Known rows, with every way that one mark hangs from another
Z452{Z384 Z663{Z572{Z29} Z805 Z982}}: 20.6; 5.0; 45.0; 7.5; 37.6; -25.0; 21.4; 38.9; 16.2; 43.6; 48.9; 17.4; 6.4; -18.5; -5.7; 13.9; -11.5; -12.9; -35.8; -12.3; 35.4; -44.7
Z651{Z805{Z663{Z572 Z982{Z29}}}}: 22.2; -11.4; 1.3; 6.0; 14.4; 16.0; 41.6; -21.7; 9.3; -13.7; 18.4; -1.5; -28.3; -2.7; 0.3; -12.4; -4.2; -0.5; 7.5; -26.2; -0.9; -48.3
Z29{Z805 Z982{Z663{Z572}}}: -5.4; 1.5; 7.5; 14.5; 25.4; 18.1; 24.7; -26.0; -24.3; -0.7; 20.5; -10.4; -7.4; -57.0; -22.2; -25.7; 5.1; 8.5; 16.2; -34.7; -21.8; -29.9
Z572{Z29{Z805 Z982}}: 4.9; 3.2; 15.7; 7.4; 9.2; 19.5; 4.5; 9.7; -6.9; 2.7; 5.8; -14.7; -12.7; -46.6; -3.7; -16.7; -21.8; -4.4; 6.1; -13.3; -9.5; -8.8
Z572{Z29{Z805{Z663} Z982}}: 13.0; -5.3; -0.2; 13.2; 9.8; 24.2; -2.7; -5.3; -18.5; -7.4; -1.0; -22.2; -19.3; -42.3; -0.6; -23.9; -16.5; -1.9; 8.7; -19.9; -24.6; -20.4
Z805{Z29{Z982{Z663}}}: -1.8; -6.9; -13.3; 29.2; 4.2; 28.3; 8.3; -27.3; -31.1; -6.3; 9.2; -13.4; -5.8; -30.5; 0.3; -24.2; -2.9; 10.9; 24.6; 0.0; -16.5; -5.2
Z452{Z663}: 18.1; 6.2; -7.0; 6.5; 4.6; -9.7; 0.9; 7.8; 11.2; 17.6; 8.7; -12.3; -3.2; -3.7; 2.5; 2.4; 11.6; -9.1; -20.3; -5.6; 10.8; -14.8
Z29{Z805}: -1.0; 7.2; 5.8; -9.0; 19.2; 4.5; 7.4; 7.8; -7.0; 3.2; -7.6; -20.5; -14.3; -14.2; -16.8; -5.4; -7.3; -4.0; 4.1; -5.7; -21.0; -10.6
Z805{Z29 Z663{Z572}}: 17.3; -24.3; -29.9; 32.4; 10.2; 10.7; 6.5; -34.0; -27.3; -16.8; -11.0; -17.5; -19.0; 17.0; 10.4; 2.5; 0.0; 14.1; 24.1; 4.2; -32.2; -39.6
Z663{Z572 Z982{Z29{Z805}}}: 7.9; 4.8; 37.0; 30.6; 24.4; 9.7; 53.3; 7.4; 0.9; -6.4; 26.8; 14.8; -16.7; -26.8; -2.5; 2.3; -14.8; -11.5; 7.8; -29.6; 24.3; -37.5
Z805{Z29}: 2.9; -5.7; -11.5; 15.2; 3.2; 13.0; 3.3; -4.5; -13.7; -2.6; -8.5; -16.2; -10.4; 5.9; 4.8; 0.7; -10.0; 4.8; 17.6; 19.3; -13.2; -2.2
Z663{Z572 Z805 Z982}: 7.3; 12.6; 39.5; 13.3; 34.1; -11.6; 30.8; 19.3; -1.4; 14.1; 37.8; 37.2; -10.2; -15.0; -7.3; 16.3; -26.6; -11.3; -11.0; -22.3; 32.5; -31.9
Z29{Z982{Z663{Z805}}}: -7.6; 11.9; 3.8; 8.8; 8.8; 20.2; 5.0; -17.3; -25.4; 5.2; 26.8; 5.9; 1.7; -50.2; -15.0; -24.8; -7.5; 5.3; 3.8; -24.1; -0.7; -3.7
Z452{Z384 Z663{Z572 Z805 Z982{Z29}}}: 16.4; 9.2; 41.0; 14.2; 38.7; -15.3; 33.7; 38.6; 12.3; 36.5; 49.9; 19.0; 2.1; -24.1; -12.8; 14.7; -11.0; -11.6; -23.3; -14.4; 41.8; -39.0
Z452{Z384 Z663{Z982}}: 18.2; -8.3; 23.2; 8.2; 31.5; -21.7; 9.0; 27.6; 11.7; 29.0; 33.7; 6.6; 7.8; -14.1; -5.4; -6.2; 15.8; -13.3; -25.6; -8.3; 24.2; -20.0
Z663{Z805 Z982}: 4.1; 19.5; 32.0; 3.1; 27.1; -1.3; 12.8; 26.7; -7.8; 13.0; 28.1; 24.7; -12.1; -20.7; -9.0; -0.8; -30.4; -19.1; -14.9; -15.9; 27.1; -7.1
Z651{Z805}: 7.5; -0.5; -1.0; -25.0; 5.9; 6.7; 19.5; -4.5; 20.9; 4.1; 6.3; -9.7; -14.1; 2.9; -8.9; -6.3; -3.4; 2.9; 1.0; -1.5; -6.2; -14.6
Z805{Z29 Z663{Z572 Z982}}: 22.6; -25.7; -12.4; 45.8; 21.4; 9.6; 18.4; -27.6; -28.3; -18.7; 4.5; -2.3; -23.9; 6.0; 14.3; -6.2; -2.2; 2.0; 18.6; -9.6; -15.4; -45.8
Z663{Z572}: 3.2; -6.9; 7.3; 10.3; 7.5; -10.9; 17.6; -7.2; 6.4; 1.3; 10.2; 12.3; 2.2; 5.3; 1.6; 16.9; 3.9; 7.1; 3.7; -6.3; 4.9; -24.4

Rows
-1.9; 8.6; 14.6; 9.2; 2.4; 27.4; 11.4; -14.0; -16.3; 1.4; 12.2; -20.8; -4.4; -52.6; -5.6; -30.7; -12.2; -1.0; 1.7; -24.3; -15.4; -19.5
Z572{Z29{Z805 Z982{Z663}}}
-6.1; 6.3; 12.0; 13.0; -13.6; 8.7; 24.9; -42.7; -5.8; 0.2; 17.6; -2.6; 15.6; -8.1; 8.0; -10.5; 8.6; 8.6; -10.3; -21.9; -1.0; -41.5
Z982{Z663{Z572{Z29}}}
11.8; -10.4; -10.7; -3.4; 14.5; 22.7; 20.8; -6.2; 4.0; 0.2; 8.7; -16.4; -25.5; -16.8; -7.8; -13.9; -12.9; 8.8; 24.4; 6.3; -15.4; -10.4
Z651{Z805{Z29{Z982}}}
19.7; -19.6; -1.4; 30.7; 18.4; -3.0; 14.6; -24.0; -14.9; -16.4; 13.1; 12.9; -13.6; 0.8; 9.3; -7.0; 8.2; -2.9; 1.6; -28.8; -1.9; -43.5
Z805{Z663{Z572 Z982}}
-11.0; 13.7; 9.9; 23.7; -17.3; 27.9; 44.4; -42.0; -10.0; -10.4; 19.7; -2.9; 9.1; -17.6; 2.0; -10.6; 4.0; 9.4; 5.7; -25.8; 9.5; -35.1
Z982{Z29 Z663{Z572}}
17.0; -25.5; -37.0; 36.5; 12.2; 27.7; -9.6; -26.9; -39.9; -20.3; -7.1; -19.8; -24.4; -17.9; 5.9; -21.4; -4.7; 11.1; 33.8; 0.1; -34.3; -12.8
Z805{Z29{Z982} Z663}
10.9; 1.8; 1.3; 1.3; 2.5; 16.3; -1.4; -7.2; -10.8; -4.9; -12.9; -29.7; -15.6; -11.4; 2.7; -13.6; -14.7; -5.1; -3.6; -10.9; -26.5; -27.7
Z572{Z29{Z805{Z663}}}
22.4; -16.9; 6.4; 31.4; 9.5; 1.8; 15.6; -22.0; -10.5; -14.7; 13.6; 9.4; -12.5; -2.3; 17.7; -8.2; -0.9; -4.7; -4.7; -29.0; 0.7; -48.7
Z805{Z663{Z572{Z29} Z982}}
22.5; -17.5; -10.5; -2.1; 9.5; 14.4; 21.7; -25.7; 8.4; -8.4; 12.1; -9.7; -22.9; -9.7; 0.1; -12.0; -3.3; 10.6; 9.3; -19.5; -17.9; -43.8
Z651{Z805{Z663{Z572{Z29{Z982}}}}}
4.8; 20.2; 43.6; 22.9; 24.2; 6.4; 47.0; 21.3; -1.2; 7.2; 40.1; 34.1; -13.5; -24.9; -5.0; 15.4; -37.6; -13.2; -3.2; -24.9; 43.4; -31.2
Z663{Z572 Z805 Z982{Z29}}
4.6; 11.5; 27.0; 7.4; 14.2; 2.0; 14.6; 15.1; -0.7; 15.9; 27.3; 19.9; -5.1; -30.3; -3.5; 17.4; -36.1; 2.8; -2.9; -12.1; 16.4; -25.1
Z663{Z572{Z29{Z982}} Z805}
15.8; 8.4; 31.2; -2.1; 40.6; -21.5; 7.1; 42.9; 7.4; 41.6; 40.3; 11.4; 3.7; -20.3; -15.8; 2.3; -5.5; -16.1; -32.2; -7.0; 28.2; -19.7
Z452{Z384 Z663{Z805 Z982}}
25.7; -14.1; 4.4; 0.6; 13.3; 8.3; 31.8; -21.6; 12.3; -7.9; 17.6; -2.4; -23.9; 1.6; 5.6; -12.8; -4.4; -1.6; -2.7; -24.7; -6.0; -53.3
Z651{Z805{Z663{Z572{Z29} Z982}}}
16.0; 2.0; 27.4; 2.3; 30.7; -19.2; 8.1; 33.1; 12.6; 43.3; 40.6; 7.7; 9.1; -27.5; -11.3; 16.3; -9.6; 1.9; -22.6; -4.4; 20.0; -33.5
Z452{Z384 Z663{Z572{Z29{Z982}} Z805}}
12.1; 3.4; 20.7; -6.8; 34.9; -29.4; 9.6; 30.5; 13.2; 43.6; 32.9; 7.4; 10.0; -5.2; -18.1; 23.8; 0.4; 2.2; -23.8; 1.5; 15.3; -33.3
Z452{Z384 Z663{Z572 Z805}}
20.2; -13.9; 29.1; 16.6; 37.7; -30.4; 22.9; 21.8; 17.1; 30.4; 41.7; 16.6; 9.7; -10.1; -4.0; 8.1; 19.4; -7.2; -22.4; -13.4; 27.7; -39.7
Z452{Z384 Z663{Z572 Z982}}
7.3; -4.5; 20.3; 16.1; 15.1; 4.9; 21.7; 0.9; 0.4; 3.6; 14.7; 0.0; -7.7; -31.9; -1.1; 3.4; -13.4; 4.3; 8.3; -16.8; -2.8; -32.2
Z663{Z572{Z29{Z805 Z982}}}
6.3; 14.4; 23.4; 15.5; 28.9; 8.6; 15.5; 23.0; -18.7; 11.3; 21.0; 12.4; -20.3; -15.4; -4.8; 0.1; -39.2; -15.3; -1.2; -0.1; 16.7; -9.4
Z663{Z805{Z29} Z982}
18.2; -20.4; -12.1; 26.5; 2.9; 8.5; 2.0; -27.8; -14.1; -14.3; 5.0; -0.7; -10.1; -11.6; 12.4; -6.5; 0.5; 8.9; 8.0; -21.0; -14.8; -37.8
Z805{Z663{Z572{Z29{Z982}}}}
18.4; -3.5; 35.4; 20.1; 39.2; -13.1; 38.7; 27.2; 13.7; 26.7; 39.8; 3.2; -0.6; -25.2; -10.5; 3.9; 6.7; -10.7; -13.6; -17.9; 25.9; -44.4
Z452{Z384 Z663{Z572 Z982{Z29{Z805}}}}
-7.4; 6.3; 2.7; 8.4; 20.7; 24.3; 13.2; -21.8; -27.8; -1.8; 14.3; -18.4; -8.6; -60.1; -23.2; -35.9; 2.6; 3.5; 14.1; -30.4; -24.6; -14.4
Z29{Z805 Z982{Z663}}
18.5; -10.9; 21.7; 8.3; 31.3; -17.0; 14.2; 21.8; 14.0; 33.9; 29.7; -7.8; 6.5; -29.3; -9.5; 5.0; 8.0; 2.6; -13.9; -8.0; 5.0; -39.0
Z452{Z384 Z663{Z572{Z29{Z805 Z982}}}}
12.7; -0.2; 42.2; 22.3; 23.0; -3.1; 37.4; 7.6; 5.1; 3.5; 25.9; 12.7; -10.7; -20.6; 6.1; 1.5; -15.3; -13.5; -7.7; -26.4; 16.9; -45.0
Z663{Z572{Z29{Z805}} Z982}
21.0; -21.2; -30.5; 4.7; 15.4; 28.9; 12.1; -25.7; -11.3; -12.5; 0.1; -25.6; -34.4; -11.3; -3.8; -23.8; -6.9; 11.1; 27.9; -1.9; -34.4; -24.4
Z651{Z805{Z29{Z982} Z663}}
3.6; 3.9; 7.9; 18.5; 27.9; 6.1; 17.1; 9.3; -17.0; 12.5; 20.8; 12.5; -14.8; -21.3; -9.8; 19.5; -33.1; 9.5; 18.5; 3.4; 1.9; -20.3
Z663{Z572 Z805{Z29{Z982}}}
25.6; -21.1; -10.6; 11.6; 23.7; 13.3; 34.4; -26.5; -2.2; -11.0; 10.8; -12.1; -33.3; 8.3; 2.1; -11.8; -5.1; 4.1; 16.2; -9.4; -19.0; -51.0
Z651{Z805{Z29 Z663{Z572 Z982}}}
